Each row was made from one small tree. The marks that hang from a mark follow it in brackets, in alphabetical order. Every link used is in the known rows. Write each row's tree.
Known rows
P[F[M] K]: [ 0.43  0.40 -0.70 -0.19  1.66 -2.65  0.32  4.49 -3.53 -0.44 -3.56  1.01
 -2.89  1.07 -0.44  0.31 -0.21  1.97 -2.71  0.63  0.48 -1.90 -0.50 -2.46
  1.63 -0.52]
L[F]: [ 0.48  0.90 -0.39  0.34  0.89 -0.89  0.20  1.57 -2.65 -0.56 -3.66  0.13
 -3.83  1.46  0.82 -1.18  0.30  1.95 -2.13  0.38  0.18  0.47  2.15 -0.32
  1.08 -1.83]
L[F[M] K R[C]]: [ 0.96  1.38  0.37 -0.18  0.86 -1.67  1.30  4.59 -3.47 -1.78 -3.69  1.09
 -3.23 -0.21 -2.18 -0.32 -0.68  4.10 -1.38  2.52  0.36 -0.86 -0.10 -4.40
  0.32 -2.13]
P[F[B[M]] K[R]]: [ 1.19  0.28 -1.27  0.17  2.36 -4.73  1.42  5.55 -3.23 -0.10 -3.72  0.36
 -1.22  1.75 -0.71  0.88 -0.46  3.06 -2.91  0.97  0.92 -2.18  2.59  0.34
  2.05 -1.32]
F[B L[K] M]: [ 0.48  1.42 -0.81 -0.24  1.04 -0.91  2.03  3.75 -2.53 -0.64 -3.66 -0.32
  0.85  1.28 -0.76 -1.01 -0.84  3.80 -2.51  1.56 -0.07 -1.07  5.02 -1.79
  0.20 -0.67]
B[M]: [ 0.53  0.19 -1.87  0.22  0.63 -3.03  0.91  1.72 -3.24 -0.47 -3.16 -0.49
 -1.17  2.25  0.22 -0.32  0.11  1.93 -2.01  0.55  0.40 -0.28  0.76  0.75
  1.33 -1.38]
F[L[R] M]: [ 0.24  1.29 -0.87 -0.78  1.39 -2.10  2.69  2.55 -3.15  0.04 -3.15  0.21
 -0.20  2.21 -0.11 -0.86 -0.33  4.21 -2.22  2.09 -0.59 -1.80  3.00 -2.76
 -0.10 -0.37]
K[L R]: [ 0.07  1.30 -0.52 -0.32  0.68 -0.70  0.04  2.26 -1.74  0.47 -3.92 -0.95
  1.57  2.47  0.54 -0.55 -0.05  3.14 -2.13  0.34 -0.64  1.33 -0.06  0.15
  1.49 -1.04]
F[B[M] L[K R]]: [ 1.15  1.40 -1.51  0.30  1.00 -3.10  3.07  4.17 -3.43 -1.52 -2.91  0.00
 -0.58  1.29 -1.89 -0.72 -0.91  5.76 -2.49  3.12  0.41 -2.67  4.27 -1.50
  0.33 -1.45]
F[B M]: [ 0.24  0.97 -0.68  0.10  0.63 -2.40  1.24  2.11 -2.49  0.07 -3.97 -0.43
 -0.53  1.88  0.90 -0.82 -0.06  2.42 -2.07  0.38 -0.22 -1.10  4.31  0.11
  1.20 -0.43]
P[K[L M R[C]]]: [ 0.41  0.69 -0.73 -0.60  2.56 -2.39  0.65  5.05 -2.31 -0.02 -3.89  0.55
  1.88  0.72 -1.16  1.05 -0.40  1.20 -2.23  0.01 -0.27  1.79  0.24 -2.25
  1.58 -0.69]
K[M]: [-0.04  0.74 -0.86  0.20  1.84 -2.85  0.53  1.51 -2.56 -0.10 -3.59 -0.21
 -1.62  1.51 -0.12 -0.63  0.34  0.71 -2.13 -0.39  0.21  0.54  2.80  0.21
  1.37 -0.54]
L[F[B M] K[R]]: [ 0.56  1.74  0.68  0.27  1.78 -1.22  1.85  4.51 -2.17 -0.56 -4.45 -0.33
 -1.06  1.00 -0.78 -0.69 -0.90  3.85 -1.86  0.95  0.14 -0.34  5.49 -0.54
  0.76 -1.21]
P[F K[L R]]: [ 0.49  0.83 -0.66 -0.24  1.71 -1.31 -0.44  5.04 -2.47  0.17 -3.74  0.39
 -0.40  1.43 -0.70  0.47 -0.36  3.07 -3.00  0.52  0.12  0.04 -1.43 -1.57
  1.96 -1.05]
F[B L[R]]: [ 0.57  1.46 -0.91 -0.21  1.01 -1.95  2.10  2.09 -2.67 -0.27 -3.23  0.06
 -1.10  2.31 -0.08 -1.30  0.03  4.98 -2.74  2.27 -0.57 -2.26  4.53 -1.07
  0.86 -1.20]
R[C]: [ 0.74  0.24 -0.98 -0.57  0.02 -1.21 -0.91  1.96 -2.73 -0.22 -3.69  0.12
 -1.15  1.49 -0.07 -0.44  0.57  1.45 -1.81  0.66 -0.19  0.80 -1.46 -1.14
  1.67 -2.20]
L[K[R]]: [ 0.20  1.14 -0.27 -0.12  1.03 -0.05  0.14  2.49 -2.11 -0.82 -3.94 -0.69
 -1.46  1.85 -0.69 -0.75 -0.37  3.05 -1.95  0.92  0.26  0.78 -0.81  0.09
  2.13 -2.10]
P[K[L[R] M]]: [ 0.08  1.46 -0.92  0.53  2.03 -2.90  1.75  3.37 -2.80 -1.12 -3.11  0.71
 -1.83  0.76 -1.56 -0.07 -0.47  3.20 -2.60  0.94 -0.21 -1.14  0.76 -2.59
  1.36 -0.21]
L[F[B] K[M R]]: [ 0.53  1.69  0.50  0.68  3.11 -2.42  1.48  4.42 -1.93 -0.67 -4.30 -0.06
 -1.92  0.56 -1.55 -0.57 -0.63  2.71 -2.11  0.18  0.69  0.57  6.95  0.36
  1.11 -1.26]
F[B L]: [ 0.55  0.96 -1.33 -0.30  0.75 -1.30  1.17  2.04 -2.32  0.24 -3.55 -0.34
  0.15  2.25  0.69 -1.17  0.13  3.08 -2.84  1.13 -0.46 -0.74  4.98 -0.14
  0.73 -0.99]

Write each row's tree
[ 0.23  1.50  0.54  0.34  3.14 -1.81  1.20  3.95 -2.25 -0.95 -4.12  0.00
 -2.36  0.63 -1.50 -0.52 -0.54  1.97 -1.89  0.16  0.62  1.45  3.73 -0.54
  0.97 -1.31] | L[F K[M R]]
[ 0.49  1.38  0.33  0.13  1.55  0.08  0.37  3.16 -2.26 -1.04 -4.06 -0.18
 -2.94  1.19 -0.67 -0.79 -0.50  3.21 -1.92  1.00  0.35  0.92  0.75 -0.42
  1.42 -2.44] | L[F K[R]]
[ 0.62  0.60 -0.99 -0.74  0.92 -0.88 -0.36  4.30 -2.31 -0.29 -3.90  0.27
  1.45  1.37 -0.33  0.66 -0.34  2.58 -2.25  0.84 -0.48  1.30 -2.41 -2.17
  2.09 -1.69] | P[K[L R[C]]]
[ 1.36  1.20  0.12  0.16  0.59 -2.26  0.82  3.04 -3.04 -0.84 -3.83  0.96
 -3.61  0.68 -0.84 -0.68  0.16  4.03 -1.87  1.96 -0.06 -1.18  2.96 -1.90
  1.18 -2.41] | L[F[B] R[C]]
[ 1.21  1.02 -0.83  1.15  0.87 -2.56  1.79  3.82 -3.18 -1.73 -3.57 -0.05
 -2.78  0.65 -1.23 -0.75 -0.63  3.23 -2.22  1.29  1.08 -0.90  4.26  0.22
  0.91 -1.94] | L[F[B[M]] K]
[ 0.17  1.67  0.02  0.21  3.00 -2.19  1.07  3.84 -2.04  0.45 -4.16 -0.30
  0.72  1.37 -0.38 -0.31 -0.31  2.17 -2.19 -0.58 -0.16  1.96  5.15 -0.41
  0.23 -0.37] | K[L[F] M R]
[ 0.38  1.35 -1.01  0.35  0.43 -1.29  1.10  2.78 -2.84 -1.49 -3.19  0.51
 -2.34  1.39 -0.83 -0.39 -0.43  4.23 -2.68  1.83 -0.54 -1.59 -2.27 -2.69
  1.96 -1.15] | P[K[L[R]]]
[ 1.18  0.19 -1.52  0.57  1.45 -4.28  0.97  4.83 -3.73 -0.75 -3.29  0.75
 -2.60  1.13 -0.99  0.48 -0.22  2.55 -3.09  0.95  0.97 -2.83  2.17 -0.32
  2.02 -1.21] | P[F[B[M]] K]
[ 0.30  0.94 -0.45 -0.77  2.02 -2.78 -0.05  4.13 -2.11  0.93 -4.13 -0.29
  2.75  1.27 -0.97  0.44 -0.13  1.54 -1.78 -0.35 -0.57  2.34  1.49 -1.20
  0.75 -0.75] | K[L M R[C]]
[ 1.15  0.82 -1.01  0.86  1.13 -3.43  1.85  2.94 -3.18 -0.58 -3.66 -0.08
 -2.29  1.52  0.52 -0.52 -0.05  2.59 -2.19  0.74  0.54 -1.08  5.67  1.11
  0.71 -1.47] | L[F[B[M]]]
[ 0.09  1.69 -0.60  0.40  1.55 -2.84  1.24  2.27 -2.59 -0.41 -3.39  0.02
 -0.78  1.22 -1.39 -0.65 -0.11  3.34 -2.20  0.60 -0.48 -0.23  1.64 -1.47
  0.64 -0.20] | K[L[R] M]
[ 0.60  0.63 -1.06  0.24  0.80 -1.02 -0.78  4.29 -2.95 -0.55 -3.43  0.83
 -1.75  0.78 -0.86  0.02 -0.12  2.72 -3.20  0.64  0.14 -0.82 -1.95 -2.26
  1.77 -1.01] | P[F K[L]]
[ 1.03  1.41 -0.54  0.61  0.81 -2.52  0.41  4.76 -3.05 -0.91 -3.33  1.08
 -2.66  0.55 -1.67 -0.13 -0.26  5.38 -3.28  2.00 -0.26 -2.95  0.33 -2.51
  1.82 -0.95] | P[F[B] K[L[R]]]
[ 0.38  1.60 -0.43 -0.78  1.85 -1.25  2.35  4.45 -2.17  0.12 -4.08 -0.60
  2.15  1.76 -0.46 -0.66 -0.98  4.26 -2.32  1.50 -0.22 -0.62  5.73 -1.16
  0.36 -0.55] | F[B L[K[R]] M]
[ 0.89  1.33 -0.53 -0.38  1.24 -1.47  0.54  4.51 -3.45 -1.07 -3.04  0.82
 -2.93  1.02 -2.67 -0.89 -0.41  5.50 -2.92  2.85  0.16 -2.21 -0.46 -3.54
  0.65 -1.79] | P[F[L[K R]]]
[ 0.55  1.27 -0.49  0.02  1.16 -2.95  0.99  5.29 -3.56 -0.70 -3.38  1.15
 -1.67  0.67 -1.70  0.36 -0.72  4.56 -2.79  1.73 -0.22 -2.71 -1.16 -4.15
  0.98 -0.28] | P[F[M] K[L[R]]]
[ 0.56  1.23 -0.57 -0.24  1.27 -3.32  0.53  3.39 -2.90 -0.29 -3.56  0.48
  0.48  0.63 -1.96 -0.08 -0.04  3.07 -1.84  0.88 -0.52  0.43  0.46 -2.93
  0.54 -0.87] | K[L[R[C]] M]
[ 0.33  1.55  0.06 -0.03  1.50 -0.27  0.45  3.13 -2.02  0.21 -4.15 -0.42
  0.12  2.04  0.61 -0.65 -0.17  3.20 -2.15  0.25 -0.50  1.63  2.51 -0.45
  0.73 -1.37] | K[L[F] R]
[ 0.66  1.57  0.12  1.15  2.05 -2.06  1.33  3.65 -2.47 -1.28 -3.95  0.24
 -3.35  0.14 -1.75 -0.98 -0.41  2.10 -2.29  0.27  0.75  0.03  6.65 -0.28
  0.85 -1.12] | L[F[B] K[M]]
[ 0.46  0.75 -0.83  0.02  1.09 -2.13 -0.07  5.16 -3.18 -0.20 -3.63  0.76
 -0.53  0.83 -1.03  0.44 -0.56  2.67 -2.90  0.60 -0.08 -1.18 -0.54 -3.06
  0.97 -0.13] | P[F[M] K[L]]
[ 0.26  1.29 -0.39  0.33  1.33 -0.79  1.47  4.28 -2.87 -0.90 -3.69  0.57
 -0.92  0.78  0.10 -0.03 -0.71  2.49 -2.49  0.58 -0.15 -0.36  2.12 -2.83
  0.53 -0.27] | P[K[L[F[M]]]]
[ 0.53  0.49 -0.62 -0.31  2.21 -1.98 -0.33  4.17 -2.67 -0.11 -3.77  0.70
 -2.76  1.75 -0.36  0.38 -0.03  2.37 -2.87  0.68  0.39 -0.93 -1.23 -1.07
  2.57 -1.53] | P[F K[R]]
[ 1.04  1.11 -1.77 -0.02  1.32 -4.02  3.30  3.08 -3.41 -0.46 -2.93 -0.08
  0.01  2.43 -0.44 -0.65 -0.34  5.01 -2.57  2.44 -0.07 -2.76  4.90 -0.75
  0.20 -0.93] | F[B[M] L[R]]
[ 0.71  1.68  0.37  0.71  0.68 -0.48  1.02  2.63 -3.00 -2.25 -3.41  0.61
 -5.57  0.67 -1.68 -1.22 -0.35  4.68 -2.06  2.37  0.43 -1.04  0.30 -2.17
  1.30 -2.40] | L[F K R]
[ 0.29  1.48 -0.31  0.70  2.25 -2.03  0.71  3.19 -2.36 -0.15 -3.80  0.13
 -0.76  0.83 -0.51 -0.56 -0.06  1.69 -2.25 -0.54 -0.08  1.46  4.72 -0.92
  0.17 -0.33] | K[L[F] M]
[ 0.61  0.89 -0.89 -0.01  1.70 -3.28  0.93  4.45 -3.11 -1.13 -3.23  1.23
 -0.61  0.24 -2.19  0.60 -0.31  2.90 -2.23  1.22 -0.22 -0.46 -0.38 -3.72
  1.33 -0.85] | P[K[L[R[C]] M]]
[ 0.36  0.50 -0.34 -0.92  2.48 -3.30  0.21  3.12 -2.36  0.73 -4.10 -0.06
  0.48  1.33 -0.71  0.32  0.26  0.80 -1.65 -0.19  0.04  1.93  1.85 -0.48
  1.27 -1.25] | K[M R[C]]
[ 1.10  1.26 -0.41  0.67  1.77 -2.66  2.12  4.60 -2.81 -1.04 -3.99 -0.45
 -1.36  1.29 -0.97 -0.34 -0.89  3.78 -2.01  1.29  0.90 -0.24  5.10  0.78
  0.98 -2.01] | L[F[B[M]] K[R]]
[-0.15  1.36 -0.45 -0.15  2.45 -2.46  0.64  2.95 -1.85  0.74 -3.99 -0.77
  2.07  2.01 -0.30 -0.21 -0.21  2.10 -2.13 -0.64 -0.45  1.72  2.94  0.25
  0.94 -0.15] | K[L M R]
[ 0.93  0.50 -0.86  0.43  1.21 -2.28 -0.35  3.81 -2.97 -0.61 -3.65  0.90
 -3.90  1.00 -0.54 -0.07  0.12  2.47 -3.25  0.91  0.47 -2.20  1.45 -0.82
  2.57 -1.31] | P[F[B] K]
[ 0.90  0.60 -2.06 -0.01  1.42 -3.63  2.18  2.92 -3.05  0.13 -3.14 -0.47
  1.39  2.62  0.46 -0.45 -0.14  3.08 -2.65  1.29  0.05 -1.28  5.98  0.46
  0.39 -0.97] | F[B[M] L]
[ 0.60  0.98 -0.36 -1.62  1.70 -1.13  1.22  5.09 -2.62  0.04 -3.95 -0.15
  2.81  1.52 -1.28  0.04 -0.84  3.25 -1.82  1.68 -0.31  0.92  1.61 -3.37
  0.22 -1.45] | F[L[K[R[C]]] M]
[ 0.58  1.88 -0.45 -0.19  1.23 -1.89  2.78  3.94 -2.87 -1.12 -3.41  0.07
 -0.44  1.35 -1.76 -1.11 -0.97  5.72 -2.38  2.83 -0.31 -2.74  4.56 -2.78
  0.13 -0.59] | F[B L[K R] M]
[ 0.82  2.08  0.57  0.68  0.91 -2.26  2.41  3.85 -3.03 -1.71 -3.82  0.46
 -3.72  0.42 -1.54 -1.11 -0.88  5.34 -1.91  2.31  0.34 -2.30  4.29 -2.15
  0.59 -1.24] | L[F[B M] K R]
[ 1.14  1.24  0.22  0.20  0.43 -0.91  0.37  3.80 -3.34 -2.08 -3.52  1.09
 -4.47 -0.17 -2.31 -0.64 -0.29  4.35 -1.66  2.55  0.33 -0.36 -1.19 -3.31
  1.24 -3.09] | L[F K R[C]]
[ 1.19  0.45 -1.95 -0.06  1.78 -4.45  1.51  4.85 -3.63  0.57 -3.24  0.21
  0.67  2.08 -0.59 -0.07 -0.11  3.32 -3.03  1.31  0.39 -2.09  5.39 -0.58
  0.29 -0.89] | P[F[B[M] L]]
[ 0.98  1.12 -0.63 -1.11  0.93 -3.64  2.17  4.07 -3.11  0.20 -3.47  0.58
  1.21  1.56 -0.76 -0.26 -0.30  4.62 -2.05  2.42 -0.59 -1.78  4.76 -3.36
 -0.16 -0.80] | F[B L[R[C]] M]
[ 0.80  1.05  0.36 -0.42  1.08 -2.70  1.33  3.60 -3.46 -0.68 -3.72  0.99
 -2.47  0.66 -0.72 -0.20 -0.20  3.53 -1.38  1.89 -0.22 -0.75  1.58 -3.42
  0.16 -1.60] | L[F[M] R[C]]
[ 0.22  1.30 -0.69 -0.76  1.55  0.15  0.79  3.22 -2.11 -0.33 -3.68 -0.60
  0.49  2.19 -0.89 -0.75 -0.51  3.66 -2.44  1.53 -0.15  0.62  0.64 -1.00
  1.06 -1.77] | F[L[K[R]]]
[ 0.57  1.94 -0.54  0.33  2.28 -2.95  2.64  3.75 -2.69 -1.17 -3.25  0.16
 -1.14  0.65 -2.56 -1.03 -0.56  4.53 -2.64  1.94 -0.03 -1.75  5.96 -1.96
  0.49 -0.71] | F[B L[K[M] R]]
[ 0.65  0.99 -0.88 -0.65  2.49 -3.06  2.14  5.22 -3.89 -0.31 -3.02  1.46
 -2.08  1.14 -1.39  0.19 -0.54  4.39 -3.11  2.33  0.01 -3.40  1.41 -4.49
  0.41 -0.37] | P[F[L[R] M] K]
[ 0.26  1.68 -0.65 -0.55  1.19 -1.29  2.33  3.53 -3.07 -1.17 -3.18  0.15
 -0.76  1.38 -1.73 -1.01 -0.96  5.10 -2.21  2.73 -0.23 -1.85  1.70 -3.52
 -0.01 -0.84] | F[L[K R] M]
